Each row comes from the steps of one walk. Every step used is in the known rows, and no mark comes twice. Write the walk behind each row, first mark first.
Known rows
sipe/zinen/muve/fasen: 101  100  -241  -140  88  -56  -329  -28  170  -94  221  34  -258  98  1  -20  89  259  77  -686  277  -103  122  312  -259  -102  45  222  -339  -217  -151  218  376  -153
gita/nuguf/dobu/fatar: -284  -65  512  102  -482  25  -114  119  -171  -41  16  290  -116  -264  -204  -433  -285  -70  28  208  -184  5  128  252  507  -39  -267  101  63  45  236  23  55  -68
zinen/muve: -106  -155  113  24  55  -278  -326  121  236  137  71  13  -524  71  101  -203  -155  76  185  -261  -244  -93  21  -112  10  -125  276  112  -185  82  317  23  216  -8
mozeg/fasen/muve: -34  140  -357  57  209  -272  -161  -115  143  39  -169  -174  8  -31  260  -370  -126  -82  -92  -311  -292  23  162  59  -179  132  237  -44  -399  66  472  17  -34  -13
vatot/muve/fasen: -13  242  -224  -268  143  -172  -151  -224  158  264  136  -72  -148  -5  216  -203  136  202  10  -202  94  179  -62  16  -95  -293  -58  -39  -198  255  -193  -296  299  -194
gita/vodufed: -265  -269  207  85  93  -318  -150  -115  17  122  131  71  -91  137  9  -447  51  18  38  219  -339  118  250  11  364  -227  108  -189  -188  -224  238  -187  368  -237
mozeg/fasen/fatar/tugo: 80  268  -86  113  565  91  -5  -165  -8  20  -43  -446  -3  -82  142  -265  33  165  -149  -176  -89  -200  138  -40  62  265  213  39  -105  -21  213  -123  -365  219
nuguf/gita: -49  -265  31  265  -14  -410  -130  150  75  0  -140  194  -50  164  151  187  -153  215  74  21  168  -53  43  51  321  -391  -56  166  70  209  -48  -144  326  100
zinen/muve/vatot: 110  -39  -213  -43  50  -151  -310  152  396  249  24  18  -244  159  218  80  -88  81  -48  -439  -495  0  -267  -38  -138  -128  87  143  -185  -4  166  96  494  32
muve/fasen/fatar/dobu/nuguf/gita: 463  -98  -118  9  6  157  163  153  -236  -35  -78  138  304  21  -56  605  -217  -69  20  59  471  -238  -131  -92  -173  131  -304  9  319  -2  -340  175  -284  165
vodufed/gita/nuguf/dobu: -256  106  118  205  -271  -178  3  194  82  -130  -142  159  308  -222  -3  -187  164  6  -213  -179  -145  97  -69  31  533  -18  24  411  -69  166  94  -313  238  -142
zinen/muve/fasen: 43  50  -108  -152  157  -166  -280  -23  274  197  71  -67  -377  21  90  35  -117  129  38  -484  -117  -64  -51  -23  -149  -46  91  140  -205  -15  65  74  340  -22
vodufed/vatot/muve/fasen: -49  390  -250  -331  182  -158  110  -211  270  166  -39  -303  24  -193  156  -129  378  153  -146  -290  -118  454  -215  -84  -93  -377  -22  83  -112  322  -393  -330  371  -154
zati/vodufed/gita/nuguf/dobu/fatar/fasen: -568  123  96  117  -357  333  372  127  -123  -273  -91  346  -17  -277  -352  265  173  -70  7  219  -250  338  -4  186  210  245  -141  -56  209  -156  -119  177  -31  -104
sipe/zinen: -87  -163  -130  65  222  -382  -175  29  118  -40  236  118  -87  164  77  -239  128  272  145  -168  318  -37  250  327  96  -314  41  114  -202  -164  -133  48  274  -187
zinen/muve/fasen/fatar: 194  -9  -84  -213  105  -101  -373  73  65  300  -3  -163  -142  -276  276  -48  -178  123  -90  -460  -229  -272  -5  -174  -360  112  229  73  -200  -5  276  171  61  -51
nuguf/dobu/fatar/fasen/mozeg: -15  -156  -46  46  -228  93  55  -173  -222  -257  -82  245  -67  55  -115  134  45  -218  25  434  117  -105  130  220  -150  302  19  -107  619  -116  295  229  -400  252
fasen/fatar/tugo: 48  -87  34  73  530  -52  -173  -47  -15  112  102  -243  -147  -17  240  -135  63  137  21  156  69  -350  52  -147  136  85  313  15  36  39  142  -142  -332  183
nuguf/gita/vodufed: -181  -329  232  292  -205  -286  -99  -25  -112  -100  -119  246  59  226  24  -97  -64  64  -5  220  -86  101  170  55  459  -320  -70  -53  -80  -65  138  -221  449  -19
tugo/fatar: -131  -117  172  109  -16  -227  -216  205  438  137  -41  -212  -157  107  79  -30  -483  221  -4  87  127  -45  365  -36  -23  -327  165  157  -213  76  45  9  295  -72
fatar/dobu: 95  -101  60  86  379  -302  -108  -14  133  197  169  34  -104  190  -45  -42  117  22  177  138  79  -49  -51  10  180  37  111  111  190  8  -48  -168  2  56
fatar/fasen/mozeg: 62  -162  -322  66  438  -30  48  -281  -66  118  13  -76  -79  305  152  57  277  -117  70  71  58  -78  40  52  -189  66  198  -138  231  -271  315  -11  -114  203
sipe/zinen/muve: -35  -112  -34  7  -15  -178  -352  74  112  -117  227  112  -378  132  32  -254  46  202  256  -476  140  -119  225  228  -91  -165  215  181  -313  -138  134  160  219  -147
dobu/nuguf/gita/vodufed/vatot/muve/fasen/fatar/tugo: 44  317  -63  -148  -159  687  387  -285  -385  -370  -156  -229  270  -34  -93  100  332  -108  -164  67  96  192  -139  -248  -44  -46  -207  -220  60  132  -412  -267  -251  109
zati/vodufed/gita/nuguf/dobu/fatar: -611  76  203  156  -414  -14  220  258  -15  -154  -63  377  -77  -433  -127  97  -236  -51  38  237  -396  251  11  149  351  84  -112  2  -87  3  -115  227  70  -263
vatot/muve/zinen: -152  164  -137  -164  28  -327  -184  -305  111  190  294  18  -92  124  246  -343  88  290  -77  -164  -84  111  -119  76  -11  -272  -45  -46  -175  305  -137  -203  359  -35
vatot/muve/fasen/fatar/dobu: 360  293  -190  -311  168  65  -172  -207  -196  313  84  -140  147  -191  204  -167  327  36  -49  -140  147  -66  -141  -121  -349  163  66  -55  49  200  -51  -238  -228  -82
nuguf/gita/vodufed/zati: -354  -400  394  205  -189  -380  152  37  28  -136  -50  -13  111  56  -55  21  261  171  -167  260  134  218  21  137  527  -393  74  119  -192  -134  84  -271  335  24
fatar/dobu/nuguf: 107  -227  81  26  283  -74  169  84  102  9  233  112  -220  298  -229  110  -160  -163  380  268  158  -48  -44  -91  111  31  -108  -117  184  -93  -186  97  -204  -19
gita/nuguf/dobu: -220  15  286  184  -188  0  -234  118  -80  121  -30  226  52  -59  -96  -420  -23  56  -17  -87  -98  -75  23  226  559  -115  -161  366  -145  186  340  -251  244  -66

Which walk is each row?
37  142  -167  -40  -548  469  -126  -17  -213  -101  -160  257  265  -79  -165  -95  186  -329  -316  -39  -367  89  -188  335  -173  382  -287  -14  244  -85  419  156  41  148 -> gita/nuguf/dobu/fatar/fasen/muve/vatot
-478  -53  -292  111  371  -488  178  190  387  90  26  120  -137  -76  244  339  -45  156  118  118  -346  247  -27  -112  79  -170  246  -104  -224  -23  -319  69  231  -228 -> zati/vodufed/gita
-89  -132  251  67  305  -111  30  -117  131  -190  230  -116  -521  60  -124  -56  -132  62  194  427  125  -25  89  10  279  42  68  -183  292  -105  -191  59  -208  197 -> dobu/fatar/tugo
23  -228  446  257  -504  345  181  200  -77  -319  -75  93  142  485  -464  337  -472  -172  180  406  350  13  316  -26  84  -100  -247  -60  62  -160  -150  63  35  48 -> tugo/fatar/dobu/nuguf/gita/vodufed
237  151  -94  -133  374  271  -310  -115  40  63  110  -315  -321  -80  159  112  55  127  -53  -403  37  -389  -84  -150  -218  327  291  119  -80  -12  120  13  -240  240 -> zinen/muve/fasen/fatar/tugo
132  9  -344  -102  -435  126  -139  -11  40  -187  -174  278  151  34  -41  280  161  -211  -287  184  -186  37  -98  250  -397  342  -81  -76  465  26  160  294  -33  214 -> nuguf/dobu/fatar/fasen/muve/vatot
254  -237  112  -38  206  12  69  137  -116  102  122  42  17  -4  -20  -5  -182  -180  234  280  65  -279  15  -213  -95  166  13  -209  161  -54  26  180  -503  -59 -> fasen/fatar/dobu/nuguf
110  -118  228  40  -40  200  134  271  290  -41  108  -105  -141  332  -335  255  -538  -95  283  263  360  -97  235  -101  -154  -46  -80  -6  62  -50  -214  228  -158  -2 -> tugo/fatar/dobu/nuguf
-131  -315  582  205  -498  277  428  281  83  -382  -43  -125  126  298  -550  480  -178  -63  25  457  599  114  149  68  132  -172  -107  92  -86  -230  -202  32  -74  123 -> tugo/fatar/dobu/nuguf/gita/vodufed/zati
168  -355  302  198  -275  220  131  97  -501  -153  -58  254  316  161  -170  36  -147  -270  96  432  65  -153  73  -140  128  111  -131  -267  196  -179  96  42  -312  3 -> fasen/fatar/dobu/nuguf/gita/vodufed
-581  149  -49  207  -136  4  104  267  73  12  -90  337  125  -229  -16  83  2  67  2  -49  -314  173  -86  147  414  -1  -27  245  -314  138  0  -52  226  -242 -> zati/vodufed/gita/nuguf/dobu
-376  -512  395  124  -259  -104  397  146  13  -330  7  76  -3  152  -214  169  -25  -13  -16  399  206  204  45  68  431  -414  -146  -120  -208  -195  -89  -28  138  -26 -> dobu/nuguf/gita/vodufed/zati
435  122  -64  -192  188  114  -319  7  -54  256  68  -173  -69  -172  116  94  69  -21  -21  -380  -57  -319  -168  -141  -392  406  254  125  31  -17  176  102  -194  72 -> zinen/muve/fasen/fatar/dobu
97  211  -231  -321  105  -100  -230  -175  -83  358  9  -153  89  -299  409  -334  110  163  -130  -206  -38  -51  9  -152  -326  -135  71  -117  -194  258  24  -198  15  -228 -> vatot/muve/fasen/fatar
383  -35  -119  -212  306  128  128  46  -51  165  139  -52  159  -55  -41  226  -141  -104  56  82  193  -231  -82  -146  -260  236  -160  -164  147  -125  -237  247  -340  -54 -> muve/fasen/fatar/dobu/nuguf
-150  -219  167  -28  76  -156  134  -107  59  -51  72  27  -342  57  -200  -20  69  18  108  361  -41  138  172  41  11  -46  -30  -304  426  -239  -79  161  10  51 -> dobu/fatar/fasen
421  25  -39  -271  81  324  -66  102  -82  99  143  -43  -161  -67  -90  209  -220  -174  163  -252  12  -320  -133  -249  -459  384  -2  -96  52  -108  13  381  -415  10 -> zinen/muve/fasen/fatar/dobu/nuguf
-431  156  -166  134  -269  427  425  -35  -286  -282  -164  314  89  -203  -131  271  137  -322  8  255  -261  198  -81  201  -54  446  -21  -173  220  -279  157  306  -322  41 -> zati/vodufed/gita/nuguf/dobu/fatar/fasen/mozeg
355  477  -248  -391  209  90  116  -218  -68  266  -70  -382  334  -377  142  -100  595  -16  -218  -207  -45  203  -299  -190  -344  78  119  77  148  265  -235  -265  -211  -75 -> vodufed/vatot/muve/fasen/fatar/dobu
267  297  -247  -129  -257  566  542  -405  -428  -301  -156  -2  397  226  -124  254  347  -504  45  78  138  356  -324  -61  -236  45  -268  -220  206  -36  -327  -123  -201  82 -> fatar/dobu/nuguf/gita/vodufed/vatot/muve/fasen/mozeg
129  361  -233  -250  406  280  -164  -328  -115  134  136  -319  -83  -116  283  -135  319  190  -47  -120  214  -141  -75  -127  -201  73  152  -30  -85  250  -113  -335  -282  80 -> vatot/muve/fasen/fatar/tugo
303  -313  107  157  -62  29  115  264  -271  -73  -109  221  172  78  -25  302  -257  -119  191  267  324  -294  -61  -171  -13  22  -132  -69  343  74  -104  123  -401  144 -> fasen/fatar/dobu/nuguf/gita
-304  45  385  139  -552  -184  132  207  24  -300  -117  199  121  -420  -148  -211  -65  -136  -148  137  -202  182  3  43  462  50  -92  122  162  17  -8  -21  74  -177 -> vodufed/gita/nuguf/dobu/fatar
305  15  -54  198  -49  179  279  178  -272  -159  -249  62  313  30  -79  208  -295  -87  11  -82  197  -173  2  -68  -76  209  -213  7  161  29  -21  168  -453  186 -> mozeg/fasen/fatar/dobu/nuguf/gita
194  270  -677  -9  205  -153  -153  -77  308  177  -222  -178  275  77  359  -99  -65  -63  -361  -511  -516  107  -159  98  -344  90  48  25  -357  10  312  75  249  -15 -> mozeg/fasen/muve/vatot
-19  136  -47  -234  -468  329  329  -130  -345  -182  -281  -58  441  -234  43  -55  131  -148  -241  53  -140  328  -74  -246  -140  -271  -284  -272  -76  105  -266  -120  41  -200 -> dobu/nuguf/gita/vodufed/vatot/muve/fasen/fatar
184  -167  246  289  -330  211  162  359  132  -224  -108  75  -23  413  -319  601  -605  -28  236  235  610  -125  170  -36  -51  -172  -211  176  191  97  -306  168  -67  189 -> tugo/fatar/dobu/nuguf/gita
199  124  -200  -68  620  84  -122  -180  49  163  109  -348  -33  -77  183  112  101  200  -137  -78  193  -305  -15  -73  -50  137  132  56  42  -58  -121  -84  -179  202 -> muve/fasen/fatar/tugo
-308  290  31  -217  -116  -183  73  -461  -2  41  143  -206  186  -6  34  -589  496  82  -311  -62  -535  511  -144  1  133  -251  -16  -168  -213  99  -162  -270  516  -126 -> gita/vodufed/vatot/muve/zinen
253  198  -47  51  340  -69  -21  -41  -107  211  -85  -273  258  -152  90  -261  51  12  -147  -189  -149  -126  60  -59  -112  329  150  71  16  -49  290  2  -346  13 -> mozeg/fasen/fatar/dobu
